Every row comes from one small tree of marks. The marks that hang from a mark follow it in brackets, in alphabetical order. Every link used is in the known rows. Which tree was each row made from?
Known rows
pofu{dokez{kovi matok{musu}}}: [ 12  20 -10  21  26  19 -16 -30  17  -6  -5 -11  -5  13 -23  -5 -10 -12
  18  -2  -1   0  -1  14   5 -13 -31 -15 -32   4 -20  10 -11 -24  25 -40
   2  14  16  -5  10 -15 -16  -7   1   6 -15 -10  40   7   1  -6  10  14
   4  25  10  -5]
pofu{dokez musu{matok}}: [ 10  13 -10  10 -15   6 -15 -23   7  -4  -2 -16  -5  -3 -16 -33  -4 -24
   5  -7 -40   1  11  -2  -1  -8 -17  -2 -23   3  -6  11  -6  -8  17 -22
   6  19   7 -25 -10 -13 -11 -14   6   4  -7  -9  17   0  -1 -21   5   1
   7  17  18 -10]
mared{musu{pofu{dokez} sose}}: [ 28  12 -16  -3  12   5 -16 -36  21  -1  13 -17 -11   1 -14 -24   9  -5
  22  -6 -17   6   6  25   1  -3 -13  -9 -26   9 -25   8  -8 -11  27  -8
  -2  27   4 -21 -10  -6 -20 -33  10   8  -6 -19   7   9  -4 -17  -3  -3
  10  15   4  -3]
musu{matok rerirok sose{dokez}}: [  6   9 -10  11   8  13 -15 -29  14   5   9   6  -4   4 -10 -19 -13   3
  17  -4  -6   1  -2  12   3  -6 -15  -5 -23   8 -15   9   2  -6  17  -1
   0  14   9 -11 -12 -11 -18 -28   5   4 -17   2   0  11  -8 -21  20  -2
  -5  22  -4  20]
sose{dokez{kovi matok} musu{pofu}}: [  1  10 -13  17   7  27 -17 -29  18  -2  -3   0  -4   9 -19  -2 -11   9
  13  -6  14  29 -21  25   5 -10 -23  20 -39  17 -27  10  -7 -20   4  -8
  -7  11  23   1  25 -23 -25 -12 -19   2 -19  18  15   6 -11 -12  17  12
   0  25  26  21]
musu{pofu rerirok{dokez} sose}: [ 32   7  -9 -10  21   6 -18 -32  25 -12  14  -5  -9  21  -9 -12  -5   3
  17  -1  10 -12   0  32   7  -4 -15 -14 -27  13 -30  17   3  -3  35   3
  -3  24   1 -11 -38  -5 -16 -31   3  10 -14 -20  -8  13  -9 -28  -1   7
   4  11 -14   6]
pofu{musu}: [ 10   9 -10   3  -2   7 -16 -20   9  -5   6 -13   2   4  -7 -20 -12 -27
   8  -1 -37  10   4   3   5  -9 -20 -22 -24  -2 -19   4  -2  -8  16 -29
  -5  17   2 -19  -1 -11 -11 -19  11   3 -10 -17  14   5 -12 -15  12  -9
  -1  23  13  -4]
pofu{dokez{matok} musu{sose}}: [ 13  15 -12   8  -3   9 -17 -29  19   9   7  -3  -5   5  -8  -9  -7 -22
  12  -7 -19 -19   0  25   4  -9 -17 -26 -22  -2 -14   9 -12  -2  37 -27
   5  19   6 -18 -19  -9 -11 -31  16   6 -12 -21  29   9   4  -6   8   3
   8  24  -4 -10]
matok{musu{pofu sose{dokez}}}: [  7  11  -6  11  21  20 -16 -26  16  -3  13 -10   0  22  -9 -14  -7  10
  33  -5   0   2  -1  18   6  -4 -17   0 -28  12 -19   3  -5 -10  19 -11
  -5  22  12 -18  15 -11 -12 -22  -9  11 -16 -10   5  13 -16 -25   8 -17
  -4  21  11   4]
pofu{dokez musu{sose}}: [ 19  13 -10   5   3   8 -15 -26  11  -4   9 -12  -5  -3  -3 -13   4 -14
  17  -5 -29 -15   4  12  -1  -7 -13 -22 -21  -6 -14   9  -6   0  30 -23
   7  19   3 -27 -24  -7 -12 -32  13   6  -9 -18  16   9  -3 -11   4  -5
   8  24   2  -9]
rerirok{dokez{kovi matok pofu sose}}: [ 22  13  -5  14  10  12 -17 -16  22  -1 -24 -25 -15  19 -23  -3 -32 -24
  15   8  14  25 -15  21  11  -7 -35 -16 -40  24  -8  13  -5 -15  27  16
 -10  14  16 -13 -15 -18 -28  -5   8  -4 -20  17  25   9  -2 -20   7  18
   4  24  -1  11]
matok{musu{pofu rerirok sose}}: [ 24  13  -8   0  20   6 -18 -32  21 -13  22 -10   0  16 -10 -11  -2   3
  31   0  -3 -26   8  22  10  -7 -21 -18 -18  10 -32   8  -3 -20  16 -32
  -4  25   7   0 -10  -5 -14 -35  -5  13 -15 -26   4  15 -11 -22   8  -9
   2  18 -10   2]
matok{musu{rerirok}}: [ 14  15  -8   5  20  10 -16 -24  16 -15  12  -9   4  14 -14 -13  -9 -21
  22   1 -16  -3  13   9   9 -13 -26 -21 -16  -1 -30   6   2 -18  12 -36
  -7  17   6  -3   5  -8  -8 -20   2   9 -16 -29  17  12 -10 -13  14  -2
  -7  20   2   4]
rerirok{dokez{sose}}: [ 27   5  -8  10   7  10 -17 -11  17 -10  -8 -19  -8   9 -18 -13 -24 -21
  11   4 -10  12  -3  15   4  -6 -18  -7 -28  10 -11  14   4  -2  31  21
  -2  10   0 -30 -10 -10 -13 -10  11   3 -13 -12   2   8 -11 -26   3  10
  -8  18   4   3]
sose{musu}: [  7   6 -13  12  -2  22 -17 -17  12  -6   6  -2   0  -1 -18 -12  -2  -6
  15  -2 -21   9  -6  11   4 -14 -16  -4 -24  -4 -31   9   3 -13 -10 -16
  -8   6  11 -12  20  -9 -19 -20   3   0 -14  -3  10   5 -16 -16  19   9
  -6  24  22  16]
pofu{dokez{kovi matok} musu}: [ 15  18 -11  12   6   8 -16 -31  15  -2  -6 -13  -5   4 -12  -6 -10 -22
   5  -4 -17   7  -5  12   2 -11 -28 -17 -32   2 -14  11 -12 -14  33 -36
   6  18  10 -12 -10 -17 -15 -13   6   3 -10  -9  36   4   2  -3   9   9
  11  26  10  -9]
rerirok{dokez{pofu sose{musu}}}: [ 16   7  -5  11 -12  21 -15  -5  15 -10 -15 -27 -13  11 -22  -9 -17 -18
  20   6  -2  25  -7  12   9 -11 -19   3 -24  16 -14  12   2  -4   1  19
 -12  11  12 -27  -2 -13 -20 -14  -1  -3 -17  15   8   9 -10 -26   3   9
   0  19  18  21]
sose{musu{pofu{dokez}}}: [ 20   9 -11   5  -5  25 -18 -26  15 -13   6 -16 -10  -3 -21 -16  19   2
  13  -8  -9  14   5  16   0 -10 -11  17 -24   6 -30  16  -2 -11  -4  -7
  -2  17  13 -19   7 -12 -15 -21 -10   4 -10 -18  10   3  -9 -21   0  13
   8  14  26  10]
mared{musu{pofu rerirok}}: [ 28  11 -14 -14  14  -2 -16 -37  24 -12  15 -13  -3   5 -14 -26  -3 -20
  14  -2 -21  23  11  21   8  -7 -21  -9 -20  10 -37   6   0 -22  16 -14
 -14  28   2  -2  -7 -10 -15 -28   7   8  -8 -27   5  10 -11 -18   6  -7
  -1  11   9   7]
musu{rerirok}: [ 21  10 -11  -1  14  10 -17 -27  17 -11  15  -3  -2   3 -13 -14  -1 -17
   8  -2 -17   9   6  13   7 -13 -19 -18 -21  -3 -33  11   6 -12  13 -16
  -6  15   3  -8 -12  -8 -14 -25  12   3 -13 -30  10   9 -11 -15  14   6
  -6  19   2  13]
musu{rerirok sose}: [ 24   9 -11   2  17   9 -18 -29  19  -4  19   2  -3   2  -7  -7  -1  -2
  19   1  -8 -17   0  19   7 -10 -15 -33 -20  -2 -31  10   3 -11  20 -18
  -1  15   2  -8 -23  -3 -16 -37  16   5 -14 -22   6  14 -11 -15  16   1
  -3  23 -13  12]
mared{musu{matok pofu sose{dokez}}}: [  7   9 -14   7   4   7 -15 -32  14   8   7  -7  -5   9 -14 -35 -17   3
  24  -5 -15  23  -4  18   3   1 -17   9 -31  21 -14   2  -6 -15  18   5
  -6  23  10 -17   9 -14 -22 -24   2   6 -12  16  -4   7 -11 -27  12 -15
  -2  17  15   9]
matok{musu{rerirok{dokez} sose}}: [ 22  13  -8   3  34  15 -15 -24  19 -13  10  -5  -2  29  -8  -7 -15  -7
  27   4   1 -28   8  24   9  -9 -22 -26 -20   4 -25  10   3  -5  31 -21
   0  19   1 -10 -19  -3  -8 -26   4  12 -18 -14   6  18  -6 -19   6   1
  -2  17 -15   0]
matok{musu{rerirok sose{dokez}}}: [  8  14  -7   8  26  18 -12 -26  15  -5  16   1   2  19  -5  -6 -10  -4
  32  -3   0  -7   3  15   7  -9 -19 -16 -18   2 -24   3   0  -7  22 -22
  -4  17   8 -10   4  -9  -7 -29   0  10 -19 -14  11  18  -9 -14  15 -12
  -8  24  -6  11]
musu{pofu{dokez{kovi matok}} sose}: [ 27  14 -12  11  20  14 -20 -40  24   1   3  -4 -13   3 -18   0   3  13
  17  -5  15 -12 -12  33   3  -6 -23 -18 -39  13 -23  16 -11 -18  35 -14
   4  20  17  -7 -21 -13 -28 -25   1   4 -12  -7  20   8  -2 -14   4  18
  16  24  -6  -1]
musu{rerirok{dokez{pofu}}}: [ 22  12  -6  -9  15  15 -13 -21  18 -12  -2 -13 -10  27 -16 -18  -8 -27
  10   1   1  16   5  14  11 -11 -23 -15 -26   9 -24  14   6  -3  19   3
 -14  21   8 -15 -27  -9 -16 -18  12  -1 -16 -10  16  12  -8 -25   3   9
   0  10   6  15]

Which tree is each row?
[ 37  14  -7   2  -2   4 -19 -34  32  -9   2 -17 -13  -3 -21  -7  -7 -22
   8  -7   8  12   8  29   6  -7 -18   1 -18  18 -21  19  -7 -10  28   5
  -1  22   6  -7 -24 -15 -12 -26   1   7 -12 -42  19   9   4 -14  -1  21
   8  12  -5   3] -> musu{pofu{dokez{matok sose}} rerirok}
[  4  12 -13  21  22  22 -18 -31  18  12   1  10  -2  12  -9   4 -21   9
  19  -2  13  11 -26  25   5  -8 -24 -18 -42   7 -20   5  -5 -12  31  -6
   0   9  16  -9   3 -15 -25 -20   5   1 -19  12  19  11  -7  -8  23   4
  -2  34  -5  14] -> musu{sose{dokez{kovi matok}}}
[ 34  15 -14 -10  17   1 -16 -42  26  -9  19 -14 -10   0 -10 -20  13 -10
  23  -5 -10   2  12  25   3  -4 -14 -13 -18  10 -33  11  -5 -12  28 -12
  -3  31   0 -10 -27  -6 -17 -40   7  10  -7 -28   8  13  -1 -13  -4  -3
  11  12  -6   1] -> mared{musu{pofu{dokez} rerirok sose}}
[ 21  10  -9  -9  10   3 -14 -23  15 -15   5 -15  -2  19  -3 -17 -16 -32
   4   0 -20  -1   9  12   6  -9 -20 -13 -20   2 -21  12   2   1  34 -16
  -3  21  -4 -17 -27 -11  -4 -20   6   8 -12 -19   7  11  -6 -18   3   0
  -2  13  -1  -2] -> pofu{musu{rerirok{dokez}}}
[ 24  11  -6  -7  17  12 -14 -24  21  -5   5  -9 -11  25 -10 -12  -7 -14
  20   4   8  -4  -2  22  11  -8 -20 -32 -25   9 -24  13   5   0  25   5
  -9  22   7 -14 -39  -4 -19 -31  14   1 -17  -5  10  16  -6 -24   5   6
   3  15 -12  16] -> musu{rerirok{dokez{pofu}} sose}
[ 22  15  -2  12  -5  -1 -15 -15  10  -8 -11 -40  -7  -5 -11  -7 -17 -29
  18   6 -25  35  -7  -7   6  -8 -32 -21 -28  13  -7   4  -8 -21  10 -19
  -7  18  11 -18 -13 -17 -23 -14  -1  -4 -11  16  22   9  -9 -16   8 -14
  11  29   7   6] -> dokez{kovi pofu{musu} sose}
[  7  13 -10  10  19  20 -16 -18  19  -2  -6  -5   1  39 -22 -14 -33 -26
  16   1   3  -9   1  28  12 -10 -29 -12 -30   9 -19   8  -4 -10  31 -16
  -6  14  11 -11  13 -13  -8  -5  10   9 -21 -13  26   7  -5 -17  12  13
 -10  18  10  -5] -> rerirok{dokez{matok{musu}}}
[  8  17  -4   1  16  10  -9 -27  11  -8  -1 -22  -3   9  -1  -7  -3 -26
  13  -3  -6  41  -2  -4   7 -10 -30  -6 -28   7 -15   4  -5 -11  17 -28
 -10  24  13 -10 -15 -19 -17 -18  -9  -2 -14  14  24  13  -7  -9  11 -17
   7  22   9  19] -> sose{dokez{kovi pofu{musu{rerirok}}}}
[ 12  14 -10   6  21   8 -13 -32  12  -7  10  -8  -1   2   7   1  -5  -1
  19  -2 -11   3 -13   8   2  -8 -23 -19 -26   3 -19   6  -4  -9  31 -31
   3  19   5  -9 -23 -13 -14 -29  -8   5 -12   7   8  17  -7  -7  15 -18
   4  30  -9  10] -> pofu{musu{rerirok sose{dokez{kovi}}}}
[  1   7 -13  22   2  25 -17 -26   8  -9  -6  -9  -5  -2 -22 -17  -8  19
  15  -5  -2  33 -16   5   0  -6 -22  33 -38  20 -18  12  -3 -21  -9  -3
  -3  11  24  -6  24 -22 -29  -8 -28   2 -15  34  -3   2 -16 -28  14   6
   4  24  32  21] -> sose{dokez{kovi} musu{matok pofu}}
[ 47  13  -6   6  14   0 -18 -35  25 -25   1 -30 -17 -16 -17  -2   8  -3
  14  -2   2  25   3  10   0  -5 -21   2 -25  16 -22  21  -3 -20  26  -1
   4  21   6 -10 -32 -15 -22 -21 -15   5  -6 -24   7  11  -2 -18  -8  13
  16  18  -5   6] -> musu{pofu{dokez{kovi sose}} rerirok}
[ 24  17 -11 -10  32   5 -11 -29  18 -14  -7 -22 -10  21 -13 -16 -10 -30
  16   7  -2  34  -1  12  10  -9 -34 -18 -31  15 -27   8   1 -19  26 -12
 -16  26   7  -4 -23 -12 -24 -16   8   0 -13  16  18  13  -5 -15   4  -1
   5  14   5  13] -> mared{musu{rerirok{dokez{kovi pofu}}}}
[  7  18  -5  12  27  19 -14 -18  17  -5 -18 -18  -6  41 -23 -10 -27 -23
  21   7  14   8  -8  19  15 -11 -40 -18 -38  18 -14   8  -7 -20  22 -24
 -12  19  21  -5   2 -15 -23   1   3   1 -22  17  37  10  -4 -17  10   9
   2  21  12   4] -> rerirok{dokez{kovi matok{musu} pofu}}
[ 13   7 -13  33  -8   6 -19 -14  10  -9 -12 -21  -8 -20 -27  -8 -21   6
  20   6 -24  11 -12  -1   0 -10 -26   5 -28  15 -13  11  -1 -31 -15  -9
   3   1  17  -4  12 -16 -29 -11 -13  -1 -13  30   3   3 -11 -20  19   9
   3  32  12  20] -> dokez{kovi sose{musu{matok}}}
[ 23  13  -2   7   4   3 -13 -12  11 -12 -20 -42 -12  11 -11 -10 -25 -33
  17   8 -16  27  -7   2   6  -5 -32 -13 -33  20  -3  10  -5 -10  25  -1
  -6  20   8 -25 -24 -17 -21  -7  -3  -2 -12  19  17  10  -6 -23   0  -6
  10  23   6   2] -> rerirok{dokez{kovi pofu{musu} sose}}
[ 15  15 -11  17   2   4 -15 -26   6  -9  -9 -20  -7  -6 -17 -24  -2 -13
   7  -3 -35   8   1  -5  -3  -7 -25  -4 -31   5  -6  13  -7 -18  21 -30
   9  16  11 -17 -17 -15 -19 -10  -3   3  -6   6  19   1  -1 -19   6   3
  14  25  15  -6] -> pofu{dokez{kovi} musu{matok}}
[ 29  13  -7  -9  10  -1 -12 -19  24  -8  -9 -31 -13  14 -16 -21 -23 -43
  17   7 -10  34   7  13  11  -7 -26 -14 -19  19 -17   8   1 -10  23  16
 -17  25   0 -16 -23 -11 -15 -20  12   1 -13  -1  11  15  -2 -19   1  -5
  -1  10   4  14] -> mared{musu{rerirok{dokez{pofu sose}}}}
[  6   7  -9  13   2  15 -18 -28  13   5   7  -3  -5   9 -14 -28 -12  16
  20  -7  -5   6  -8  15   2   0 -13   9 -33  18 -13   8  -3  -9  16  11
  -2  18  14 -20   0 -13 -21 -23  -2   5 -15   4  -7   7 -14 -34  12  -5
  -2  19   9  12] -> musu{matok pofu sose{dokez}}
[  1  13  -6  11  12  23 -15 -26  19   1   2  -9   2  30 -18 -16 -23 -10
  17  -8  10  21   0  25  11  -7 -24   9 -30  16 -20   3 -10 -13  18 -13
 -10  21  17  -8  30 -19  -9  -9  -5  10 -21 -14  23   8 -10 -19  11  -3
  -9  16  22   1] -> sose{dokez{matok{musu{pofu}}}}
[ 11  13  -9  24  -9  16 -18 -15  20   1 -15 -20 -10  -5 -26   6 -19 -13
  23   6   5  21 -18  16  10 -14 -32 -12 -30  16 -18   9  -8 -29  -9 -10
 -13   8  23  -1   9 -19 -31 -16  -4  -6 -19  28  28   8  -6  -9  18  11
   7  31  11  24] -> dokez{kovi matok pofu sose{musu}}
[ 18   6 -13   1  -5  13 -17 -25  18 -18   0 -13  -8  13 -23 -25 -12   2
  11  -1  -1  -5   3  19   6  -7 -16  22 -23  20 -25  19   4 -13   4   2
  -3  18  12  -4 -11 -14 -17 -19 -15   7 -15   5  -9   4  -9 -34   2  18
   3   7  17  16] -> sose{musu{matok pofu rerirok{dokez}}}
[ -8   9 -14  18  -2  32 -16 -21  14   9   0   9   0  12 -17  -5 -18 -13
  10  -7   1  23 -14  25   6 -13 -17  13 -27   3 -25   5  -2  -5   2  -2
  -9   5  17 -12  30 -17 -13 -15   2   2 -22   5  20   6  -9  -8  25  11
 -13  23  26  21] -> sose{dokez{matok} musu}
[  8  13 -10  12  26  18 -17 -19  19   4   2  -1  -2  39 -16  -8 -30 -10
  24   3   4 -32  -5  35  13  -9 -26 -26 -29   9 -19   6  -6  -7  35 -15
  -2  15   9 -13   0  -7 -12 -18  13  11 -22  -7  21  12  -5 -16  12   9
  -8  21  -3  -6] -> rerirok{dokez{matok{musu{sose}}}}
[ -7  16  -5  15  -3  11 -11 -21   3   2 -14 -22  -3   8 -12 -26 -17 -20
  12  -1 -19  40  -8 -12   4  -6 -31   1 -36  18   1   4  -8 -15  11 -17
  -7  20  20 -18   1 -22 -24  -6  -7  -5 -15  38  20   5  -9 -23  14 -14
   7  25  28  11] -> sose{dokez{kovi pofu{musu{matok}}}}
[  6  13  -6  12  18  24 -12 -22   8  -1  -6 -15  -7  11 -13  -9  -2  -9
  18   0   5  49 -13  -1   6  -9 -28  -1 -41   9 -16   5   0 -13  11  -4
 -14  15  18 -19   7 -17 -27  -7   1  -7 -17  21  22   9 -13 -18  14  -5
   2  25  22  21] -> sose{dokez{kovi pofu}}
[ 19  10  -9   0   0   2 -19 -32  20 -11   9  -9  -5   3 -22 -32  -9  -6
   9  -4 -13   4   9  12   6  -6 -20  -3 -23  16 -24  14   1 -21   7 -10
  -6  21   9  -1 -15 -13 -20 -23  -1   6 -12 -15  -1   4 -11 -33   8   5
   2  12   6  12] -> musu{matok pofu rerirok}
